Known rows, with every step that occurs:
l > m > s: [-0.916 -1.454  1.332 -0.775 -0.635  2.066 -2.086 -1.607  0.992 -2.578
 -0.225  0.801 -2.277  2.186  2.640  2.524  0.949 -3.634  0.847 -2.025]
l > m > s > a > x > g > k: [-5.065  0.135  3.292 -0.187 -0.147  3.400  0.195 -5.416  1.318 -1.503
 -3.211  3.794 -1.003  1.576  3.918  1.004 -3.064 -5.259  0.029  1.557]
m > s > g > l: [-1.689 -1.204 -0.140 -1.710  2.168  3.149 -1.202 -3.573  3.155 -0.015
 -3.060  1.720 -3.052  4.567  3.671  1.485 -3.615 -1.530  0.074  0.056]
g > k: [-2.490  0.952  0.192  1.216  2.395  0.130  0.759 -0.967 -0.249  0.466
 -0.882 -0.023 -0.684  1.703  0.730 -1.161 -4.151 -1.039  0.148  0.860]
x > g > s > m: [-1.137  1.752  3.731  0.728  0.912  3.657  1.967 -3.504 -0.420 -1.310
 -1.912  0.113  0.402  1.736 -0.778  1.392 -3.191 -2.711 -3.610  0.512]
m > s > a > x > g > l: [-1.321  0.101  1.554 -1.760  0.047  3.100  0.999 -2.393  0.707 -0.956
 -3.563  3.836 -0.553  0.933  3.988  0.146 -1.728 -2.769  0.545  2.593]
k > s: [-1.006  1.191  1.248 -1.045  0.995  1.671  1.286 -1.943  0.950 -1.836
 -2.750 -0.203 -0.963 -0.458  0.024  0.492  1.365  0.036 -0.044  0.045]
a > x > m: [ 1.531  1.289  2.005  1.699  0.091  0.765  0.870 -1.351 -0.360  2.051
  1.723  2.853  0.545 -3.854  1.613  0.864  2.584 -0.975 -0.588  2.447]
a > x > g > l > m: [-0.145  2.712  2.237  3.704  0.913 -0.330  3.899 -4.267  0.764 -1.561
  1.176  2.841  0.858  0.325  2.661  2.044 -0.988 -3.003  2.538  1.492]
m > s > a: [-2.570 -2.718 -0.040 -4.050 -0.257  3.789 -3.749 -0.312  0.991 -0.185
 -3.176  1.564 -1.630  0.918  1.768  0.022  0.202 -1.551 -0.967  0.094]
a > x > m > s > g > l: [-0.180  0.247  1.983  0.034  2.392  3.978 -0.270 -4.838  2.899  2.065
 -1.290  4.403 -2.733  0.839  5.175  1.955 -0.505 -2.597 -0.888  2.606]
x > g > l > m: [-0.929  2.003  2.540  3.577  1.375 -0.407  3.695 -3.956  1.797 -3.865
  0.946  1.673  0.747  1.358  0.852  1.694 -1.639 -4.315  0.572  0.360]
x > g > k > s > a: [-5.672  1.830  3.517 -0.794  1.878  2.674  3.170 -5.272  2.113 -3.170
 -6.167  1.600  0.358 -0.479 -0.696 -1.268 -3.437 -3.002 -2.734  2.406]
x > a: [-0.138 -0.370  1.210 -0.547 -0.793  0.560 -0.700 -0.878 -1.035 -1.697
 -1.456  0.183  1.057 -0.952 -2.624 -0.545 -0.007 -1.979 -1.383  1.200]
a > x > g > k: [-0.840  3.136  2.662  1.992 -0.341 -0.650  4.538 -3.031 -0.859 -0.331
 -1.489  1.909  0.753 -0.029  1.611 -0.481 -3.705 -1.681  0.257  2.350]
g > s > a > x > m: [-3.105  1.473  2.075  1.484  2.077  3.844 -0.342 -2.714 -1.672  2.618
  0.299  2.209  0.560 -2.446  2.325  0.770 -0.874 -2.571 -1.570  3.510]
g > l: [-0.217  0.719 -0.689  1.376  3.124  0.203  1.061 -0.352  0.292 -0.022
  0.097  0.304 -0.387  1.789  1.471 -0.120 -1.895 -0.388  1.546  1.140]
s > g: [-2.107 -0.702  0.078 -0.464  0.193  1.257 -0.942 -3.951  2.928  1.356
 -1.776  1.132 -0.737  1.402  0.013  0.591 -1.637  0.328 -1.277  0.026]
g > l > m > s: [-1.117 -0.534  0.586  0.550  2.508  2.308 -1.055 -1.819  1.237 -2.378
  0.193  1.231 -2.471  3.816  4.041  2.342 -0.858 -3.730  2.411 -0.863]
k > g > s > a: [-3.946  0.704  0.956 -1.197  1.042  2.233 -0.675 -3.732  0.781 -1.290
 -4.570  0.273 -0.205  1.488  0.145 -0.378 -2.886 -2.465  0.577 -0.561]

Rows:
[ 2.302 -0.130  2.622 -0.779 -1.189  2.629 -0.420 -0.845 -0.507  0.709
  0.077  3.066 -1.697 -2.159  3.917  1.795  2.754 -2.631 -0.920  1.384]
a > x > m > s
[-4.278  1.601  2.014  0.663  0.559  1.195  2.220 -3.769  0.228  0.888
 -3.332  2.934  1.146 -0.606  1.157 -1.496 -3.851 -1.801 -0.603  3.448]
s > a > x > g > k
[-3.798  1.088  1.683  2.235  2.077  1.336  1.675 -5.226  2.033 -0.554
 -0.473  4.152  1.370 -0.245  2.254  1.031 -1.118 -3.030  1.839  2.732]
s > a > x > g > l > m
[-2.308  0.286  2.997  0.015  1.634  3.714 -0.414 -5.667  2.150  2.348
 -2.481  4.038 -3.006  0.910  4.736  1.220 -3.134 -3.364 -1.865  2.270]
a > x > m > s > g > k
[-2.098 -2.251 -0.281 -3.747 -0.432  3.704 -3.368 -0.658  0.225  1.850
 -2.868  2.723 -1.457  0.287  3.637  0.293  0.827 -0.335  1.000  1.394]
m > s > a > x
[-6.303  0.800  0.605 -1.069  3.982  3.886 -0.009 -4.164  0.734  1.839
 -4.912  2.182 -0.714 -0.007  2.269 -1.329 -2.287  0.406  1.408  3.268]
g > k > s > a > x
[-4.488  2.135  2.888  1.057  2.914  3.205  3.047 -7.246  2.945 -2.324
 -3.193  3.874  0.573 -0.673  2.266  1.465  0.179 -2.823  1.707  2.617]
k > s > a > x > g > l > m
[-4.647  0.258  1.986 -1.345  5.731  4.963 -0.176 -4.610  2.482  0.905
 -4.800  1.222 -1.639  1.978  0.099 -0.623 -2.277 -0.051 -1.267  1.385]
g > k > s > m
[-0.545  2.196  3.268  0.859  0.413  3.966  2.333 -4.085 -1.289  0.983
 -1.646  1.338  0.462  1.140  1.426  1.753 -2.557 -1.356 -1.691  1.724]
a > x > g > s > m
[-3.950 -1.572 -0.346 -0.734  3.105  4.419 -3.039 -3.262  1.525  0.875
 -1.014  3.748 -1.974  2.655  5.441  1.453 -0.201 -2.538  3.626  1.577]
g > l > m > s > a > x
[-1.350  1.214  0.903  1.465  3.112 -0.456  1.031 -4.819  3.331 -2.696
 -1.391  1.707 -0.671  2.329  1.303  1.027 -0.705 -3.037  4.032 -1.514]
k > g > l > m
[-5.595 -1.135  1.702 -0.067  2.174  3.292 -2.098 -6.632  3.782 -0.709
 -2.861  1.728 -3.703  5.289  3.436  2.113 -4.816 -4.256 -0.164 -1.104]
l > m > s > g > k
[-1.500  2.473  2.958  1.959 -0.180 -0.870  4.246 -2.571  0.104 -2.309
 -1.767  0.561  0.560  0.585 -0.151 -0.813 -4.631 -3.118 -1.840  1.104]
x > g > k
[-3.331  1.937  1.650  0.188  3.180  1.807  2.106 -3.078  0.647 -1.449
 -3.718 -0.290 -1.472  1.177  0.926 -0.740 -2.966 -0.981  0.089  0.949]
g > k > s
[-0.894 -0.807  2.214 -2.976 -3.022  2.941 -0.016 -2.173  0.477 -0.791
 -3.813  3.339 -0.348 -0.756  2.573  0.540  0.244 -2.204 -0.895  1.582]
m > s > a > x > g
[-3.359  0.423  2.720 -1.796 -0.675  2.962  0.996 -3.307  0.203 -0.387
 -4.819  3.241 -0.745  0.840  3.421 -0.516 -3.939 -3.345 -0.709  2.508]
m > s > a > x > g > k
[-3.844 -0.890  1.009 -1.577  1.460  3.169 -1.397 -4.420  2.510  0.302
 -4.324  1.242 -3.426  4.920  3.080  0.404 -5.608 -2.415 -1.289 -0.019]
m > s > g > k
[-0.079  1.115  3.115  1.194  0.098  1.324  2.370 -3.248  1.733 -5.179
 -0.721  1.694 -1.441  2.645  3.010  2.527 -1.545 -5.948  0.219 -0.662]
x > g > l > m > s
[-4.607  0.156  0.456  0.762  2.774  1.213  0.046 -4.876  2.720  1.906
 -2.732  0.803 -1.390  3.185  0.847 -0.644 -5.798 -0.759 -0.904  0.942]
s > g > k
[-1.846 -0.477  1.431 -0.001  1.305  2.529 -1.348 -2.302  0.898  3.342
  0.101  3.968  1.058 -4.377  1.061 -0.282  2.632 -1.122 -1.371  3.670]
s > a > x > m
[-0.479  2.319  1.335  0.177  0.017  0.308  1.415 -2.576 -0.427 -2.407
 -3.048 -1.027 -0.739  2.238  0.689  0.549 -2.914 -2.296  1.291 -1.859]
k > g > s
[-3.037 -2.143  1.228 -1.388 -0.395  3.266 -3.045 -5.621  3.921 -1.034
 -1.856  1.907 -3.033  3.479  2.695  3.163 -0.636 -3.178 -0.265 -2.070]
l > m > s > g
[-3.483 -0.603  2.373 -0.285  1.061  3.360  0.050 -4.265  2.869 -4.110
 -2.470  3.055 -0.807  2.191  2.580  1.628 -1.602 -5.914 -0.248  0.448]
x > g > l > m > s > a
